Each row was made from one small tree. Brackets hold a mark, then the marks that hang from it, in alphabetical order. Every link used is in the known rows. Write each row's tree.
Known rows:
(bure ruba): [ 1.63 -1.30 -0.58 -0.36  1.03 -0.99 -0.57  1.10  2.67  2.06 -0.46 -0.44
  0.53 -3.32  0.00 -0.25 -0.50  0.20 -1.36 -0.66 -1.06  2.67  0.96 -0.65
 -0.88]
(zotu gesame): [-2.80 -1.61  1.02  1.62  3.41 -0.65 -1.47  4.78  0.26 -0.45  1.81  2.09
 -0.54 -3.65  3.73 -2.85 -0.27  3.58  0.32  1.11 -0.25  1.37 -3.34 -1.08
  0.64]
(zifi (ruba tiruv)): [ 1.01  1.92 -1.46 -0.73 -1.17 -4.40 -3.80  2.39  2.15  1.54  1.16 -3.66
 -0.31  0.54 -0.58 -1.00  3.01 -2.94  2.22 -0.80 -2.49  0.10 -1.13  2.58
  1.74]
(losir (tiruv ruba)): [ 2.85 -3.68 -3.45  1.24 -3.31 -0.14 -0.93  0.38  2.86  0.69 -1.01 -2.29
  0.57  0.68 -0.87 -2.03 -1.96  1.65  1.45 -1.67 -2.77  0.31  2.03  0.36
  4.08]
(ruba tiruv): [ 0.27  0.70 -1.81 -0.82  1.47 -4.08 -1.35  2.99  2.83  1.25  2.11 -2.36
  0.22  0.57  2.53  0.70  0.36  0.16  0.93 -2.37 -2.65  0.32 -1.57 -0.84
 -0.17]
(bakol ruba): [ 0.82 -1.83 -0.24 -0.02  2.41  1.41 -0.31  2.91  2.78  2.23 -0.03  0.54
 -1.87 -1.84 -0.55 -0.16 -0.78  2.74  0.99 -2.19  0.57 -1.14 -0.25  1.06
  2.15]
(zotu (gesame ruba)): [-0.84 -1.82  0.27  1.00  1.03  0.56 -0.71  3.27 -1.15  0.30  1.37  1.73
  0.48 -1.02  0.21 -4.70 -0.95  1.87 -0.90 -0.10  0.02  0.35 -1.56  1.26
  2.58]
(bakol (losir bure) (zotu gesame)): [-6.27 -2.69  2.85  3.54  5.22  2.06  3.46 -1.70 -1.39 -2.61 -1.39  3.51
 -0.77 -2.86  2.49 -3.25 -0.51  6.65  3.66  3.11  3.10  1.96 -3.06 -2.89
  0.26]
(gesame (ruba tiruv)): [ 2.07  0.67 -2.69 -1.24 -1.03 -2.83 -0.98  1.63  1.25  2.04  1.75 -2.90
  1.12  3.10 -0.94 -1.46 -0.50 -1.56  0.02 -3.57 -2.52 -0.87 -0.03  1.28
  1.87]
(bure losir (zotu gesame)): [-6.43  0.10  4.12  2.11  4.69 -0.51 -1.92  0.83 -1.82  0.06  3.63  4.04
  1.11 -4.72  1.65 -0.32  1.88  2.62 -3.36 -2.25  0.91  2.52 -4.04 -2.71
 -1.30]
(bakol losir (ruba (gesame zotu) tiruv)): [ 0.45  5.39  1.40 -0.68  4.32  0.89  0.42  1.35  2.20  1.00  0.55  1.96
 -3.56  2.66 -2.08  5.28  2.44  0.10  2.32 -2.01  1.63 -1.70 -3.65 -1.28
  0.21]
(bure ruba zotu): [-0.80  0.00 -0.41  0.06  1.25  0.48 -0.96 -0.60  1.30  3.10  0.78  1.34
  1.80 -2.69 -1.28  0.12 -0.72 -2.24 -4.28 -0.62  0.52  4.82 -0.17 -1.77
 -3.68]
(ruba gesame tiruv): [ 1.05  3.87 -0.89 -2.11  1.93 -6.40 -0.28  3.33  3.65  1.43  2.28 -1.60
 -1.56  1.14  4.00  3.47  2.57 -0.93 -0.46 -2.34 -3.22 -0.40 -3.24  0.43
 -1.73]
(bakol losir (ruba gesame tiruv)): [ 1.09  3.16  1.15 -1.44  5.46 -1.33  1.91  0.78  6.08  1.30  1.13  0.75
 -3.44  1.43  0.24  6.09  3.65  2.69  2.57 -3.98  1.79 -1.87 -2.00  0.88
  0.63]
(tiruv ruba zotu): [ 1.11 -1.11 -2.65  0.10 -1.71  1.69 -0.12  2.75  3.64  1.37 -0.81 -2.08
  3.55 -3.15 -2.36 -2.01 -3.03 -1.61  1.70 -0.47 -0.20  3.58  1.01  0.34
  0.83]
(zifi (ruba (gesame zotu) tiruv)): [ 1.29  7.34 -0.11 -1.26 -1.96 -4.37 -4.19  2.85 -0.88  1.46  0.91 -1.39
 -2.39  2.02 -1.18  0.94  3.90 -6.62  0.30  1.21 -3.18 -0.77 -4.27  1.77
  0.07]
(ruba gesame (tiruv zotu)): [-0.21  4.23 -1.72 -3.67  1.11 -4.33  1.06  4.70  3.72  0.75  2.50 -3.03
  1.24 -0.26  1.86  4.42  1.51 -3.09 -0.22 -1.56 -2.01  1.04 -2.39 -0.15
 -2.34]
(bakol zotu): [-3.07 -2.42 -0.54  1.59  2.89  0.88  2.34  1.61  0.56  2.56  0.45  1.27
 -0.08 -2.55  1.73 -3.92 -1.69  1.78  0.22  1.33  0.28  0.43 -3.60 -3.34
 -0.28]
(tiruv (zotu (gesame ruba))): [-1.91 -1.79 -0.69 -0.37  0.06  2.59  0.39  4.54 -1.26 -0.36  1.71  0.21
  3.20 -2.23 -1.84 -3.79 -2.07 -0.23 -0.62  0.56  1.16  1.88 -0.60  0.67
  1.99]
(losir bakol gesame): [ 0.15 -2.10  1.32  0.78 -1.48  0.32 -0.33 -2.11 -1.89 -2.78 -0.27  1.24
  0.01 -1.10  5.35 -0.56 -1.04  0.60 -1.57  4.09  1.35  0.38  3.48 -0.53
 -4.19]
(gesame ruba zotu): [ 1.05  0.51 -1.01  0.90 -2.35  1.99 -1.18  1.92 -3.48  1.90  0.58  1.11
  0.73  0.87 -2.61 -4.68 -3.08 -2.62 -2.12 -0.01 -1.13  0.63 -1.23 -1.32
  1.54]
(losir (bakol zotu) (tiruv ruba)): [ 0.60 -4.09 -2.62  3.18 -4.69  3.81  1.05 -4.20  0.03  0.59 -1.97 -0.29
  2.35  0.69 -1.65 -2.88 -3.00  1.61  0.86  4.26  2.19 -0.07  2.01 -2.06
  1.86]
(losir bakol): [-0.42 -0.57  0.56  1.49 -1.28  0.00 -1.09 -0.01  0.49  0.47  1.68  1.20
  1.60 -3.08  3.79 -0.56 -1.62  1.71 -1.79  2.98  2.24  2.24  1.25 -2.14
 -1.92]
(bure (losir bakol) (ruba gesame tiruv) zotu): [-0.04  6.58  3.02 -1.84  0.06 -4.05 -1.43 -5.63  0.97  1.75  1.99  0.91
  2.56 -0.81 -0.19  8.82  4.74 -3.64 -6.14 -1.81  1.61  2.45  0.46 -0.87
 -6.35]
(ruba gesame): [ 0.23  1.76  0.68 -0.76  2.13 -3.99  0.87  3.40  2.95  1.81  1.60  1.07
 -1.99 -2.14  4.71  0.90  1.08  0.73 -1.88 -0.85 -1.73  0.80 -2.93 -0.28
 -1.61]

Write each row's tree:
[ 1.94 -2.94 -0.62  2.41 -4.63  2.82  0.63 -6.31 -3.84 -5.82 -5.21 -0.59
 -1.48  4.12 -1.35 -1.42 -2.43  0.98  4.07  1.25 -1.75  0.31  5.29 -0.23
  1.30]
(bakol (losir bure (gesame zotu) (tiruv ruba)))
[-1.61 -3.95  1.04  1.24  0.74  2.60  5.78 -6.81 -3.47 -2.89 -3.80  1.06
 -0.91  2.30  0.04 -4.39 -1.76  1.83  2.13  1.16  1.34 -0.78  2.83  0.46
 -0.89]
(bakol (losir bure (gesame ruba)) zotu)
[ 0.93 -1.76  3.26  0.10 -2.32  0.15  0.57 -5.64 -3.92 -2.23 -0.26  1.03
  1.57 -0.37  1.17 -0.44  0.06  0.08 -3.23 -0.36  1.31 -1.77  5.30  1.34
 -1.51]
(bure (losir bakol (gesame ruba)))
[-0.93 -1.42 -1.16  1.09  0.12  2.63 -1.22  4.08  1.88 -0.77 -0.47 -0.25
  3.17 -4.03 -1.87 -2.80 -2.21  0.19  2.41  1.32  1.00  3.55 -1.01  0.99
  1.46]
(tiruv ruba (zotu gesame))
[ 2.42 -5.46 -2.22 -1.30 -3.45  0.20  1.59 -1.14 -2.63 -2.33 -0.60 -1.90
 -0.92  4.51  0.56 -2.98 -1.48 -0.04 -1.29 -1.24 -3.17 -3.07  4.77  1.69
  2.18]
(losir (gesame ruba) tiruv)
[-3.04 -3.12  1.45  2.08  6.63  5.95  4.44 -0.90  2.96  2.50 -0.73  3.47
 -2.02 -1.97 -2.16 -1.22 -0.64  5.24  3.28 -0.20  4.98 -1.08 -2.27 -2.98
  2.00]
(bakol losir ruba zotu)
[-0.40  2.29 -2.26 -2.23 -2.03 -2.35 -2.51  3.70  2.34  0.81  1.80 -5.03
  2.51 -0.84 -2.82 -0.21  1.78 -5.04  2.31 -0.08 -1.24  1.46 -0.08  1.98
  1.46]
(zifi (ruba (tiruv zotu)))
[ 0.15  0.09 -1.12 -0.12  0.83 -1.80 -2.02  3.22 -0.52  0.01  2.01 -1.17
  0.75  2.42 -0.46 -2.24  0.57  0.36  0.74 -1.82 -1.47 -0.92 -2.13  1.99
  2.35]
(zotu (gesame (ruba tiruv)))
[-3.65 -3.73  2.09  1.79  3.22  1.45  5.41 -5.45 -1.92 -3.71 -3.37  1.59
 -1.85 -0.31  3.42 -2.27 -1.05  3.62  3.16  2.38  1.29  0.29  1.28 -1.71
 -2.65]
(bakol (losir bure gesame) zotu)
[ 1.31  3.30  1.11 -0.49  1.64  1.51 -0.54  3.50 -0.14  2.17 -0.49  2.63
 -3.89 -0.47 -1.02  1.77  0.17 -0.93 -0.91 -0.23 -0.04 -1.81 -3.51  0.24
  0.24]
(bakol (ruba (gesame zotu)))
[ 1.66  5.20 -0.45 -2.07 -0.55 -6.77 -2.69  2.53  3.07  1.75  1.19 -2.65
 -1.95  1.08  1.09  1.74  5.10 -3.91  0.76 -0.87 -3.03 -0.89 -2.89  3.89
  0.34]
(zifi (ruba gesame tiruv))
[-0.92 -5.14  1.95  0.19 -1.56  2.61  2.99 -8.29 -3.82 -3.00 -2.91  0.16
  1.17 -0.44 -0.48  2.09  0.82  1.57 -2.56  2.62  1.40 -2.77  5.45 -2.46
 -2.02]
(bure (losir (bakol zotu) gesame tiruv) ruba)
[ 2.90  3.93 -0.45  1.28 -1.57 -0.54 -1.92  1.91  0.60  1.95 -1.39  1.55
 -1.32 -0.43 -0.78 -0.77 -0.92 -3.17 -0.33  0.83 -1.84  1.38 -3.21  0.27
 -0.43]
(tiruv (ruba (gesame zotu)))
[-2.70 -1.37 -0.34  0.56  5.57  2.54 -0.15  2.96  0.58  0.88 -0.39  0.80
 -1.84  0.65 -1.86 -0.41  0.69  2.84  4.11  0.19  1.79 -3.77 -4.82  0.39
  2.61]
(bakol (ruba tiruv) (zotu gesame))
[ 0.67  5.50 -1.33 -3.74 -1.60 -4.67 -1.46  3.83  3.03  0.91  1.57 -4.22
  0.78 -0.30 -1.13  2.76  3.93 -6.10  0.95 -0.16 -1.81  0.59 -1.84  3.16
 -0.17]
(zifi (ruba gesame (tiruv zotu)))
[-1.69 -0.16  3.24  0.43  1.41 -0.21 -0.68 -0.70 -4.73 -2.33 -0.04  1.73
 -1.32 -1.59  1.59 -0.40  0.24 -0.67 -1.26 -1.09 -2.58 -1.31 -0.06 -2.53
 -1.89]
(bure (losir (gesame zotu)))
[ 0.83  1.24  2.04 -0.48  0.68 -0.64 -2.13 -2.32  1.57  0.49  1.09 -0.82
  0.93 -0.50 -0.90  5.74  1.98  2.38  0.60 -3.26  2.14 -3.01  2.01  0.71
  1.01]
(bure (losir (bakol (ruba tiruv))))
[ 1.53  4.13  2.03  0.22 -1.15  2.95 -1.08  0.10 -1.65  1.10 -0.48  3.81
 -1.94 -0.58 -0.19  3.15 -0.45 -0.87 -2.22  3.39  3.40 -1.10 -1.17 -0.30
 -1.72]
(losir (bakol (ruba (gesame zotu))))
[ 2.16 -2.35  0.60  0.09 -3.79  1.39  0.48 -3.58 -3.39 -1.84 -0.59  0.71
  1.02  1.49  1.89 -2.42 -1.90 -0.99 -2.78  3.04  1.57 -0.53  4.91  1.65
 -2.31]
(losir bakol (gesame ruba))
[-1.96 -2.85  0.28  1.32  0.16  3.48  2.05 -4.76  0.41 -1.27 -0.67  0.99
 -0.74  1.88 -2.03  2.48 -0.56  4.62  0.75 -2.93  2.45  1.07  3.09 -0.83
  2.14]
(bakol (losir (bure zotu) tiruv) ruba)
[ 1.78  2.59 -2.29 -0.28 -2.31 -0.47 -2.44  1.89 -2.64  1.63  1.39 -1.56
  1.11  4.10 -3.14 -2.18 -1.48 -4.24 -0.29 -1.57 -2.55 -0.83 -1.39 -0.78
  1.71]
(gesame (ruba tiruv) zotu)
[ 2.06  4.49  2.05  0.24 -3.57  1.42 -1.24 -2.43 -3.51 -1.03 -2.96  2.26
 -2.06  0.19  0.29  3.65 -1.14 -0.53 -0.70  3.42  2.14 -0.93  1.09  1.89
 -1.91]
(losir (bakol (ruba (gesame zotu))) bure)
[-0.07 -4.85 -0.31 -2.98 -3.16  1.03  3.17 -1.97 -3.40 -3.28  0.03 -3.26
  2.50  1.59 -2.56 -0.07 -0.48 -0.79 -2.01 -3.79 -2.45 -2.82  6.00  0.51
  2.64]
(bure (losir (gesame ruba) (tiruv zotu)))
[-3.00 -0.29  1.13  1.08  2.99  1.42 -2.04  0.85 -0.39  1.01  1.26  3.18
  1.31 -3.39 -0.76 -0.58  0.40 -0.36 -3.58  1.14  1.49  4.70 -2.16 -1.36
 -2.95]
(bure ruba (zotu gesame))
[ 1.02  0.67 -3.70 -2.78 -1.97 -0.74  0.26  3.15  1.36  1.27  2.13 -4.36
  4.14  1.96 -3.12 -0.54 -1.39 -3.92  0.22 -2.77 -1.35  0.89  1.16  0.75
  1.31]
(gesame (ruba (tiruv zotu)))
[ 0.68  1.01  1.23  0.18 -0.71  1.89  2.32 -2.51 -1.18 -2.35 -2.54  1.36
 -4.14  2.97 -1.17  3.97  0.25  3.20  2.11 -0.92  0.55 -1.92  0.91 -0.54
  2.87]
(bakol (losir bure tiruv) (ruba (gesame zotu)))
[-3.00 -4.96  0.56  2.37  0.23  6.74  1.18 -1.03 -2.53 -1.34 -0.88  2.73
 -0.53 -0.11 -1.19 -1.00 -1.19  5.77  1.26  5.15  5.23 -3.47 -0.14 -1.62
  3.31]
(losir (bakol ruba (zotu gesame)) tiruv)
[ 2.85 -0.86 -1.84 -2.07 -1.09 -2.41 -0.25 -0.32 -0.95 -1.04 -0.14 -3.05
 -0.37  4.80  0.35 -1.32  0.14 -2.73  0.22 -2.36 -3.39 -2.44  2.34  2.95
 -0.24]
(losir (gesame (ruba tiruv)))
[ 1.20 -5.61 -1.80  2.19 -4.81  4.07  1.76 -6.22 -2.35 -2.52 -3.97 -0.51
  0.87  2.62 -0.16 -2.64 -2.52  0.54  1.24  5.54  1.65 -1.80  4.34 -0.33
 -0.34]
(losir (bakol zotu) gesame (tiruv ruba))
[ 4.14  4.98  0.08 -2.49 -3.68 -5.72 -1.21 -4.44  1.22 -1.29 -2.36 -2.86
  0.81  1.13  2.49  6.96  1.82 -2.03 -1.21  1.60 -0.81  1.63  3.47  2.86
 -4.76]
(losir bakol (bure (ruba gesame tiruv)))
